Each row was made from one path, in order. Every step used is in the known rows, and no mark comes twice. Write each row's path.
Known rows:
p-h: 148, 180, 184, -120, -359, 245, 28, -89, -11, 76, -74, 46, 579, -336, 391, 94, -202, 71, -419, -112, 234, -369, 96, 150, 22, -41, 235, -123, -135, -189, -72, -65, -139, 188, -87, 158, -45, -83, 272, 139, -46
b-m: 152, 98, 230, -199, -185, 288, 167, -235, -320, 22, -134, -20, 214, -522, 314, 178, 97, 378, -264, -13, 101, -539, 206, 20, 92, -48, 74, -241, -26, -21, 74, 185, 23, 168, 51, 55, -197, -68, -131, 141, 98
b-s: 99, 73, -132, -180, -3, 69, 411, -11, -244, 86, -177, 34, 131, -426, 255, 59, -59, 204, -32, 53, 181, -146, 143, 23, -61, 134, 274, -224, -123, -97, 97, 231, -51, 323, 209, 119, -254, -212, -147, 258, 72
l-b-s-h-p: 165, 112, 38, -248, 180, -64, 316, -221, -61, 18, 8, 135, 198, -442, 254, 45, -280, 88, -271, -180, 98, -44, 177, 2, 143, 35, 158, -235, -209, -192, 64, 385, -263, 223, 121, 225, -249, -345, 92, -53, 8
s-h: 120, 235, 86, -113, -91, 224, 184, -98, -93, 172, -21, 183, 533, -484, 238, 172, -180, -33, -529, -89, 158, 31, -89, 185, 52, 70, 216, -101, -22, -111, -30, 190, -125, 315, -56, 196, -43, -83, 28, 104, 102
p-b: 86, 192, 257, 22, -161, 402, 190, -179, -86, 219, -182, -121, 451, -365, 273, -126, -192, 166, -96, -101, 248, -331, 137, 162, 330, 77, 101, -253, 40, -395, 217, 178, -122, 30, -118, 271, -33, -116, 51, 160, 96
m-h-l-b: 274, 224, 292, 153, -36, 225, 19, 175, 72, 190, -105, -135, 476, -287, 371, -109, -3, 405, -313, 47, -112, -314, 368, 280, 535, 18, -87, 10, -77, -154, 343, 279, -308, -90, -31, -2, -155, -13, 108, -127, 206
h-s-b: 276, 216, 104, 80, -8, -52, 299, -153, -256, 256, -220, -113, 220, -314, 229, 196, -127, 170, -57, -88, 449, -139, 173, -155, 246, 145, 164, -194, 110, -262, 407, 516, -32, 28, 163, 202, -241, -133, 102, 223, 336
p-h-v: 80, 100, 323, -2, -274, 151, 35, -240, 54, 145, -73, -134, 549, -320, 323, 194, -149, 60, -309, -217, -107, -204, 99, -55, 90, -134, 275, -234, -135, -200, -129, 97, -87, 51, -143, 77, -128, -81, 254, -22, -446
m-b-s-h: 251, 236, -63, -51, -29, 156, 302, 23, -19, 30, -9, 141, 355, -402, 168, 42, -116, -97, -262, 36, 182, 135, -105, 103, -97, 167, 124, -210, -95, -187, 121, 280, -196, 299, 165, 153, -61, -148, -122, 146, 212
s-b-l-h-v: 96, -62, 315, 35, -216, 180, 134, -198, -6, 71, -83, -129, 531, -358, 298, 124, -50, 142, -501, -284, -279, -163, -13, 55, 293, -117, 149, -173, -166, -344, -9, 210, -128, -68, -135, 29, -265, 12, 115, -100, -250
v-h: 69, 153, 158, -191, -72, 317, 199, -75, -72, 185, -43, 31, 571, -300, 276, 153, -159, 21, -539, -10, -10, -204, 13, 247, 62, 16, 155, -37, -171, -264, -15, 148, 108, 166, -168, 11, -254, -11, 181, 178, 91
b-s-h-v: 83, 106, 114, -28, -60, 96, 259, -168, -33, 167, -45, 20, 404, -412, 204, 249, -102, -39, -252, -168, -135, 150, -61, -83, -22, 0, 304, -253, -98, -148, -76, 305, -112, 189, 9, 82, -158, -102, -1, -12, -307
h-s: 77, 188, 119, -22, 58, -131, 389, -187, -238, 60, -157, -53, 187, -233, 311, 232, -53, 189, -117, -37, 338, -224, 335, 2, 160, 26, 350, -251, -38, -206, 165, 320, 35, 265, 210, 96, -354, -178, 117, 198, 170
p-h-l: 176, 248, 318, -143, -295, 326, -128, 76, -55, 29, -84, -14, 610, -422, 367, 165, 119, 349, -383, -137, 5, -282, 166, 296, 286, -62, 83, 113, -98, -232, -81, 7, -114, 58, -160, 52, -84, -128, 307, -199, 0
b-l: 120, 22, 336, -176, -145, 312, 79, -79, -347, -31, -160, -18, 422, -491, 126, 31, 71, 391, -536, -132, 35, -456, 74, 213, 189, -178, 61, -97, -32, -131, 99, -62, -70, 174, -177, 110, -285, -137, 65, 31, 106
p-h-s-b: 303, 234, 114, 84, -153, -17, 214, -112, -165, 206, -174, -40, 329, -263, 276, 186, -167, 75, -126, -127, 497, -189, 134, -160, 163, 126, 195, -199, 62, -312, 339, 377, -104, 3, 144, 196, -166, -96, 200, 217, 302
m-b: 267, 235, 292, 78, -14, 164, 143, -188, 41, 87, -131, -382, 310, -299, 193, -138, -84, 234, -158, 113, 85, -272, 211, 154, 274, 55, -109, -242, -78, -241, 329, 312, -66, 82, 61, 150, -147, -227, 30, 130, 160
s-h-v: 62, 133, 250, -7, -95, 143, 157, -247, -2, 207, -34, -38, 508, -434, 220, 265, -134, -3, -385, -208, -160, 71, -36, -31, 104, -68, 269, -221, -59, -151, -100, 286, -81, 145, -105, 106, -128, -83, 100, -54, -330
s-h-p-b: 103, 203, 254, -120, -50, 283, 186, -303, -12, 97, -64, 9, 438, -379, 237, -105, -303, 54, -189, -272, 195, -171, 90, 102, 317, 28, 52, -275, -44, -451, 122, 283, -233, 65, -104, 325, -54, -253, 156, -27, 37
v-h-p: 54, 92, 217, -373, 123, 39, 222, -318, -83, 27, -12, -10, 360, -355, 279, 108, -280, 131, -438, -204, -72, -228, 205, 101, 202, -91, 112, -125, -270, -290, -45, 297, 1, 163, -95, 113, -376, -304, 316, -48, -66
m-h: 126, 192, 132, -96, -208, 180, 155, 48, -26, 24, -95, -11, 597, -259, 318, -41, -136, 57, -525, -5, -221, -134, 37, 198, 106, -112, 32, -35, -63, -57, 1, 215, -149, 380, -29, -4, -94, 26, 93, 78, 130

Which path is each row?
217, 181, -103, -18, 5, 154, 331, 64, -38, 158, -26, 247, 342, -424, 236, 43, -168, -30, -304, 26, 232, 49, -16, 111, -20, 204, 230, -193, -91, -119, 162, 254, -268, 234, 151, 156, -90, -80, -133, 168, 201
l-b-s-h
251, 52, 313, -68, -151, 295, 48, -44, -362, 87, -198, -50, 399, -503, 77, 22, 40, 368, -458, -184, 168, -384, -4, 61, 258, -83, -33, -84, 68, -188, 294, 97, -115, 26, -150, 164, -245, -112, 71, 63, 248
s-b-l
274, 88, 276, -10, -147, 166, 132, 32, -333, -26, -171, 3, 407, -330, 107, 51, 72, 251, -442, -170, 153, -296, 4, 6, 195, -117, -5, -107, 71, -229, 318, 170, -153, 92, -31, 72, -270, -61, 123, 46, 354
m-h-s-b-l
181, 146, 68, -273, 144, -58, 289, -257, -44, -81, 9, 59, 201, -423, 207, 33, -242, 51, -247, -176, 74, 5, 105, 12, 91, 15, 83, -243, -212, -227, 44, 391, -202, 266, 137, 212, -231, -401, 107, -64, 5
m-b-s-h-p
277, 256, 271, 158, 25, 254, 42, 94, 45, 265, -79, -43, 441, -397, 325, 0, -17, 365, -329, 20, 64, -240, 311, 269, 513, 103, 14, -25, -47, -181, 322, 278, -287, -113, -47, 94, -138, -75, 72, -119, 198
s-h-l-b
70, -65, 173, -134, -260, 292, 175, -49, -83, -103, -60, 82, 555, -379, 384, -25, -40, 203, -764, -180, -93, -373, 9, 417, 270, -76, 102, -60, -246, -337, -60, -23, -150, 119, -110, 34, -260, 43, 49, 15, 109
b-l-h
82, 159, 300, -119, -35, 254, 198, -339, -70, 111, -131, -129, 356, -364, 264, -145, -275, 199, -76, -245, 175, -320, 231, 88, 396, -1, 39, -296, -61, -437, 173, 276, -180, 15, -96, 319, -136, -295, 175, 9, -3
h-p-b
143, 53, 411, -143, -163, 376, 50, -105, -208, -135, -104, -13, 498, -367, 138, -189, -42, 268, -457, -280, -48, -422, 51, 176, 304, -216, -92, -173, -55, -357, 168, 17, -248, 90, -219, 143, -201, -166, 167, -112, 117
m-h-p-b-l
215, 77, -99, 25, 77, 59, 408, 72, -112, 183, -158, -19, 86, -366, 300, -76, -111, 248, 29, 138, 232, -248, 306, 44, 104, 196, 211, -277, -141, -111, 336, 273, -206, 124, 258, 106, -267, -157, -189, 249, 166
l-b-s
3, -16, 250, 10, -174, 112, 217, -265, 76, 121, -66, -152, 510, -334, 391, 144, -138, 100, -431, -219, -306, -126, 88, 100, 268, -70, 246, -208, -212, -296, -122, 258, -63, 36, -92, 23, -241, -6, 93, -56, -361
l-h-v
61, -64, 233, -338, -20, 33, 212, -300, -88, -167, -16, 18, 349, -415, 354, -16, -188, 256, -592, -328, -120, -335, 188, 215, 343, -163, 58, -127, -321, -351, -92, 179, -166, 137, -51, 138, -373, -267, 219, -150, -45
b-l-h-p
127, -29, 281, -263, 9, 18, 181, -307, -9, -204, 5, -75, 340, -356, 327, -99, -171, 251, -536, -285, -134, -340, 207, 221, 377, -134, -44, -166, -330, -397, 8, 230, -196, 84, -20, 133, -362, -294, 220, -172, -7
m-b-l-h-p
206, 214, 127, 57, -70, -67, 324, -11, -132, -83, -97, 28, 267, -102, 367, 114, 11, 131, -224, 34, 103, -284, 301, -34, 126, -37, 153, -252, -50, -144, 251, 368, -137, 246, 280, -97, -268, 18, 44, 111, 312
l-b-m-h-s
90, 159, 297, -163, -33, 329, 210, -281, -5, 107, -68, -61, 460, -287, 268, -121, -305, 72, -197, -233, 115, -286, 147, 122, 327, 3, 41, -242, -119, -518, 144, 255, -132, -8, -153, 240, -156, -218, 238, 10, 32
v-h-p-b
240, 87, 425, -31, -107, 304, 31, -67, -188, -97, -124, -223, 389, -382, 67, -140, 95, 378, -430, -36, 16, -449, 99, 210, 251, -137, -142, -169, -62, -218, 301, 29, -113, 72, -93, 101, -237, -190, 54, 0, 194
m-b-l
150, 179, -122, -155, -55, 163, 333, 4, -127, 88, -24, 282, 367, -467, 214, 145, -136, -79, -350, -23, 198, 136, -122, 108, -141, 148, 283, -160, -77, -118, -7, 214, -155, 382, 115, 155, -83, -104, -115, 170, 146
b-s-h
286, 170, 330, -9, -223, 354, -6, -27, -144, 41, -85, -36, 301, -430, 396, 74, 165, 480, -241, 15, 83, -643, 355, 89, 300, -14, -42, -173, -72, -101, 243, 152, -188, -112, 37, -12, -149, 4, -25, -45, 169
p-h-l-b-m
166, -11, 246, -36, -239, 293, 137, -42, 25, -154, -34, -56, 543, -312, 336, -147, -27, 196, -673, -113, -113, -356, 27, 417, 305, -43, -37, -109, -266, -421, 80, 44, -187, 40, -54, 15, -236, 20, 35, -1, 183
m-b-l-h
52, 98, 45, -15, -43, -117, 434, -155, -86, -32, -97, 40, 305, -165, 459, 192, -98, 88, -336, -88, 225, -205, 255, 149, 208, 53, 353, -210, -181, -370, 62, 295, -43, 198, 221, 31, -351, -41, 99, 163, 203
l-h-s
254, 168, 183, 0, -243, 264, 112, 64, -40, -21, -70, 14, 466, -263, 371, -72, -13, 183, -449, 65, -198, -375, 172, 100, 161, -96, -96, -143, -61, -11, 186, 253, -249, 195, 67, -98, -92, 124, -57, 51, 242
l-b-m-h
34, -4, 160, -314, 27, -44, 280, -357, -9, -62, -21, -15, 317, -386, 431, 22, -290, 202, -471, -283, -84, -271, 245, 198, 351, -72, 118, -159, -331, -336, -103, 310, -130, 153, 12, 172, -335, -276, 214, -86, -94
l-h-p
238, 143, -46, -34, 29, 75, 370, -12, -68, 23, -151, -169, 101, -325, 194, -106, -30, 170, 72, 149, 165, -143, 159, 30, -5, 172, 67, -293, -151, -198, 276, 311, -109, 210, 280, 104, -219, -252, -166, 240, 178
m-b-s
156, 211, 146, 3, -152, 17, 320, -62, -154, -123, -109, 35, 324, -116, 338, 117, 22, 67, -191, -39, 115, -251, 218, -36, 86, -48, 151, -273, -8, -242, 191, 333, -104, 264, 223, -50, -209, 11, 61, 124, 310
p-b-m-h-s
152, 291, 259, -132, -114, 309, -13, 65, -119, 93, -51, 74, 576, -513, 258, 229, 128, 285, -461, -135, -63, -4, 26, 321, 295, 15, 65, 128, -16, -185, -53, 190, -106, 148, -137, 82, -91, -129, 142, -231, 102
s-h-l
135, 101, -46, -158, -39, 140, 390, -37, -99, -33, -132, 43, 217, -314, 253, -158, -178, 68, 52, -77, 104, -114, 121, 1, 47, 96, 135, -295, -144, -319, 155, 296, -229, 223, 170, 162, -167, -235, -60, 115, 100
m-h-p-b-s
306, 233, 89, 103, -80, -51, 266, -42, -172, 179, -188, -72, 336, -228, 251, 128, -125, 63, -179, -89, 286, -69, 93, -141, 196, 99, 95, -153, 118, -242, 376, 512, -108, 99, 172, 124, -196, -49, 116, 183, 392
m-h-s-b
199, 195, 212, -83, -351, 377, 109, 19, -72, -70, -74, 27, 542, -277, 325, -87, -15, 80, -406, -28, -172, -326, 31, 106, 99, -103, -83, -175, -19, -146, 93, 201, -207, 236, -6, -43, -11, 105, -30, 51, 209
p-b-m-h
118, 79, -46, -188, 11, 184, 404, -85, -120, 19, -116, 48, 208, -318, 242, -94, -177, 57, 46, -91, 179, -134, 115, 12, 31, 137, 171, -290, -180, -395, 145, 257, -142, 161, 119, 170, -215, -249, -32, 152, 86
v-h-p-b-s
134, 100, 125, 69, -26, 87, 249, -120, 30, 204, -40, -5, 377, -384, 217, 175, -123, -12, -216, -123, -118, 91, 21, -83, 56, 35, 278, -289, -107, -160, 38, 324, -179, 85, 27, 74, -153, -85, -14, -28, -261
l-b-s-h-v
